Each row was made from one small tree. The marks that hang from a mark follow it in brackets, in the order of their numbers. Every link used is in the known rows. Write each row's tree.
In the rows, 128 means zero.
Known rows
z_164[z_607[z_50 z_149 z_970]]: [ 72 126 141 144 174 148 155 115 173 149  66 108 104  97  93 100 159  90
 119 151 158  86 179 147 112 136 198 155 127 108  97]
z_926[z_164[z_607]]: [106 131 124 147 157 139 157 111 170 142  88 108  89 107  92 105 163 103
 137 149 153  63 128 149  86 158 155 110 122 113  84]
z_686[z_970[z_607]]: [143 147 166 144 122 166 163 173 173 140  86  82 120  93  98  97 126 113
 141 145 147  90 137 136  98 140 146 113  97 108 128]
z_50[z_607[z_970[z_614[z_955]]]]: [115 101 107 148 149 172 147 155 198 139  59 115 120 111 103 127 124  74
 111 127 154 108 184 141 125 154 174 112 144 137 104]
z_275[z_614[z_149 z_926 z_970]]: [103 137 108 167 156 144 150 142 174 141  91 156 101 112  48 126  88 121
  94 155 143  72 135 102 117 155 163 109 174 130 100]
z_50[z_607[z_149]]: [101 132 132 129 157 162 149 138 179 145  79  97 100 115 107 111 118  75
 128 153 137 114 159 125  96 128 171 139 137 104 101]
z_970[z_614 z_686]: [133 122 133 154 128 172 149 153 173 143  80  77 102 109 101 118 116  83
 139 151 125  97 150 121 115 139 148 118 118 117 100]
z_614[z_149 z_275 z_926 z_955]: [132 146 116 141 144 169 160 146 149 110  64 151  80 100  59 112 126 118
  70 135 145  72 155  98  88 158 163  90 156 132  91]
z_955[z_607]: [122 125 140 155 147 162 163 140 161 151  69  93  92  96  88 105 129  85
 116 150 135  99 151 109  99 158 149 112 138 113  90]
z_686[z_341 z_970]: [139 147 170 151 143 164 183 164 195 131  96  59 108 114  94 138 145 105
 135 160 135 124 141 117 101 132 150 133 105  96  97]
z_275[z_614[z_149 z_955[z_607] z_970]]: [108 129  94 166 176 183 163 140 165 142  86 155 114 110  50 120 121 112
  58 143 155  79 153  94 100 176 174 116 177 123  84]
z_50[z_607[z_149 z_970[z_614]]]: [ 93 105 126 138 140 166 142 144 195 160  58 100 111 113 112 124 106  69
 130 147 136 107 192 141 125 133 182 131 136 126 103]
z_607[z_50 z_970]: [102 117 133 144 154 138 160 134 184 151  69 100 106  95  93 111 138  81
 128 134 156 124 162 123 139 143 168 126 132 122 102]
z_955[z_607[z_970[z_686]]]: [115 110 132 148 146 189 176 146 191 139  65  84 101  83  86 134 148  88
 117 151 126 137 163 117 112 158 152 122 120 110  96]
z_926[z_164[z_607[z_149 z_970]] z_614]: [ 87 118 124 134 157 154 159  83 194 134  68 122  88 102  80 124 169 112
 142 172 157  51 168 166  80 140 166 125 114 107  80]
z_614[z_955]: [142 135 116 142 158 166 151 147 174 133  78 111 102  98  84 111 136  95
 107 137 151  96 148 130 105 154 160 113 129 112 103]
z_686[z_341]: [139 137 148 139 148 155 171 149 189 138  91  72 100 110  90 132 131  97
 133 154 139 115 147 113 115 137 145 118 117 105 100]
z_275[z_614[z_955[z_607] z_970]]: [121 118  96 177 179 173 159 149 170 139  89 150 124 107  55 113 109  99
  91 153 152  80 151 101  95 167 170 127 163 120  86]
z_275[z_614[z_970[z_686]]]: [120 124 106 158 156 169 159 150 191 136 108 116 116 109  67 126 103 107
 135 162 140 110 129 103 117 144 151 135 138 109 102]
z_164[z_607[z_50 z_149] z_926[z_614]]: [ 80 132 134 146 172 131 163  65 157 129  71 112  97 117  85  99 171  91
 145 183 167  44 159 136  56 115 163 144 125 106  63]
z_275[z_614[z_149 z_955]]: [121 151 100 136 164 169 155 150 169 131  86 131 106 104  57 123 131 121
  65 120 153  82 153 116 118 164 167 110 160 110  97]
z_50[z_607[z_149 z_970[z_614 z_686]]]: [ 94 107 126 139 140 187 152 150 202 143  65  87 116 114 114 138 117  69
 135 154 124 126 186 136 115 125 179 143 122 116 105]
z_275[z_614[z_149]]: [110 149 116 133 147 154 156 146 168 148  88 110  95 104  66 121 119 121
  88 127 145  89 147 107 131 158 153 107 160 112  97]
z_275[z_614[z_149 z_970[z_686]]]: [106 135 105 148 154 181 163 142 185 139 106 121 107 113  63 134 115 119
 101 152 142 108 130  94 122 153 155 123 152 113 100]
z_50[z_607[z_970]]: [103 109 123 130 145 158 160 142 207 144  68  96 104 101 103 128 132  83
 129 132 151 141 163 129 131 153 156 115 139 125 109]
z_970[z_607]: [143 137 146 131 127 158 152 156 169 148  81  94 112  91  95  92 113 104
 137 141 153  79 142 134 112 144 139  99 108 114 132]
z_686[z_341 z_970[z_607 z_614]]: [151 140 182 157 113 168 172 188 182 140  87  59 134 119 105 118 114 105
 148 155 140  77 158 133 104 123 149 116  89 112 120]
z_970[z_614[z_955]]: [142 123 115 156 145 163 140 154 166 144  72 109 107 110  94 107 117  84
 111 138 145  68 164 134 111 149 165 109 133 127  99]
z_275[z_614[z_970]]: [118 123 107 159 155 148 148 143 183 153 102 128 113 110  66 112  90 107
 130 155 152  91 135 106 127 152 154 123 152 120  99]
z_970[z_607[z_50] z_686[z_341]]: [134 142 165 143 147 163 186 164 181 116  98  67 132 114  97 116 140  91
 146 154 146 117 144 110  99 113 147 137  91  96 122]
z_50[z_607]: [114 124 130 136 147 152 155 144 184 140  80  91  99 113 107 113 125  79
 132 139 146 123 145 116 108 144 149 118 142 118 103]
z_955[z_614[z_149 z_275]]: [133 144 138 106 116 181 163 141 134 138  69 129  56  96  69 116 129 144
  89 134 136  90 170  87 107 156 147  93 150 130  80]
z_275[z_614[z_149 z_926 z_955]]: [119 154 101 156 166 156 153 156 165 119  79 154 101 103  42 126 117 122
  63 128 141  66 151 121 103 158 172 108 168 117  98]
z_614[z_275]: [138 128 132 128 128 157 160 144 157 136  77 103  82  97  87  96 115 103
 128 143 148  96 147  93 112 149 142 103 133 123  93]

Which tree is each row?
[132 139 142 135 110 188 156 160 163 142  77  86 112 104  99 111 118 105
 115 138 139  74 153 126 114 142 144  93 112 122 127] | z_970[z_607 z_614[z_149] z_686]
[119 135 136 143 152 191 182 137 199 131 105  86 103 124  83 155 139 108
 111 170 141 133 133  92 112 142 147 121 125 109  99] | z_614[z_149 z_970[z_686[z_341]]]
[130 122 142 131 145 182 185 155 219 126  86  64 108  98  88 160 150 102
 132 154 131 153 158 123 128 137 147 126 100 100 107] | z_607[z_970[z_686[z_341]]]
[149 143 184 177 114 155 169 194 178 126  81  83 132 117  89 121  99 108
 145 165 127  59 154 137  88 119 153 114  97 117 123] | z_686[z_341 z_970[z_607 z_614[z_926]]]
[121 127 119 132 132 193 170 132 169 128  91 119  85 109  78 119 123 113
 107 157 149 114 133  72 108 153 145 105 139 129  94] | z_614[z_149 z_275 z_970[z_686]]
[108 125 126 140 146 141 164  79 173 126  72 104  85 106  80 111 171 112
 148 174 169  50 142 139  70 143 127 104 125 119  72] | z_164[z_607 z_926[z_614]]
[107 151 119 154 149 141 154 152 166 135  82 133  91 104  51 124 104 122
  87 136 133  72 145 113 115 152 158 104 167 117  99] | z_275[z_614[z_149 z_926]]
[114 143 175 163 133 154 151 166 151 151  76  88 137 116 110  83 108  82
 143 155 142  59 168 136  90 109 186 150 101 110 116] | z_686[z_970[z_607[z_50 z_149] z_614]]
[ 91 123 137 137 163 146 153 128 181 156  66 104 108  97  93 111 130  78
 124 148 148 115 176 130 127 128 189 148 126 110 100] | z_607[z_50 z_149 z_970]
[110 125 130 125 149 187 159 141 199 142  74  88 100  89  91 137 135  94
 127 158 125 132 167 139 119 133 172 142 105  95 108] | z_607[z_149 z_970[z_686]]
[121 124 140 157 150 164 163 146 172 133  96 109 133 109  94  95 115  86
 152 163 158 105 128 108 102 128 156 133 109 118 127] | z_614[z_970[z_607[z_50] z_686]]
[113 146 153 135 151 168 160 150 160 133  87  91 125 101  99  93 124  84
 141 158 138  95 153 125  89 110 172 151  97  93 123] | z_970[z_607[z_50 z_149] z_686]
[ 85 134 133 178 174 108 159 111 156 127  79 134  96 116  81  98 156  89
 135 154 149  50 127 141  69 140 172 125 140 121  78] | z_614[z_926[z_164[z_607[z_50]]]]
[134 134 118 155 129 167 148 154 141 120  57 149  87 111  67 109 106 107
  74 135 141  45 171 103  95 153 168  86 161 147  88] | z_970[z_614[z_149 z_275 z_926 z_955]]
[144 123 136 153 120 175 163 161 165 113  86 138 111  98  72  99  84 114
 147 175 142  77 130  97  83 135 140 103 114 132 124] | z_614[z_275 z_926 z_970[z_607 z_686]]
[102 104 134 160 140 135 149 140 179 160  60  97 113 105 101 108 118  71
 132 134 153  97 178 126 145 141 172 122 136 137  98] | z_607[z_50 z_970[z_614]]
[116 142 153 155 120 168 156 156 167 154  76  81  99 114  99 119 131 102
 103 139 137  84 152 121 116 150 162 107 134 124  94] | z_686[z_970[z_614[z_149]]]
[ 89 119 138 166 146 152 137 136 175 149  53 126  98  99  82 112 118  99
 119 164 133  40 190 167 105 139 194 130 131 126 101] | z_164[z_607[z_149 z_970[z_614[z_926]]]]
[101 121 141 123 161 193 182 151 226 123  83  68 116 117 103 164 144  84
 134 164 125 165 175 126 107 118 172 155 108  91 106] | z_50[z_607[z_149 z_970[z_686[z_341]]]]
[123 150 144 138 132 163 152 143 147 138  65 139  61  96  59 132 122 137
  88 146 117  80 164 120  98 150 158 100 154 129  93] | z_955[z_614[z_149 z_926]]
[103 118 132 143 156 160 171 140 191 133  76  87 109  94  93 125 149  82
 132 141 142 144 155 119 129 137 165 138 118 111 103] | z_607[z_50 z_970[z_686]]
[139 139 116 119 137 182 169 118 156 106  65 133  76 106  63 111 145 122
  83 142 169  67 166  91  86 154 140  90 149 126  82] | z_926[z_614[z_149 z_275 z_955]]
[ 93 109 120 134 129 189 162 147 201 140  64  86 105 115 107 146 135  84
 104 130 137 133 173 121 132 150 161 109 143 133 104] | z_50[z_607[z_970[z_614[z_149] z_686]]]
[120 122  94 147 164 167 161  89 185 125  86 156  94 124  66 133 148 109
 105 164 173  64 132 121  76 159 149  95 146 130  78] | z_926[z_164 z_614[z_149 z_955 z_970]]
[131 126 140 136 139 191 158 124 184 125  91 117 118 109  82 111 107 107
 158 197 149  71 150 124  74 118 144 136  97 103 125] | z_926[z_614[z_970[z_607[z_149] z_686]]]
[115 121 120 144 172 212 168 146 186 128  62 109 111  86  78 137 154  85
  90 157 124 121 184 134  87 148 188 146 115  95  95] | z_614[z_955[z_607[z_149 z_970[z_686]]]]
[ 65 123 128 145 179 133 159  98 178 147  73 120 106 105  94 109 171  87
 132 152 157  76 161 156  95 137 198 147 120 109  81] | z_926[z_164[z_607[z_50 z_149 z_970]]]
[139 135 170 166 129 162 172 173 187 141  88  57 115 125 101 134 125  95
 141 159 130  99 156 121 108 129 156 127 109 110  93] | z_686[z_341 z_970[z_614]]
[114 122 140 150 156 187 152 128 146 163  74 142  85 101  72 117 107 109
 113 183 121  87 176 106  79 144 178 142 143 118  79] | z_955[z_607[z_149] z_614[z_970]]
[141 150 162 123 141 191 173 165 186 125  98  67 125 106  93 128 125 105
 141 171 126 104 155 130  88 110 155 140  77  81 128] | z_970[z_607[z_149] z_686[z_341]]
[ 87 122 117 129 160 177 166 101 194 136  73  95 102  91  89 137 177 105
 135 171 142  98 157 158  89 136 171 139 100 101  85] | z_164[z_607[z_149 z_970[z_686]] z_926]
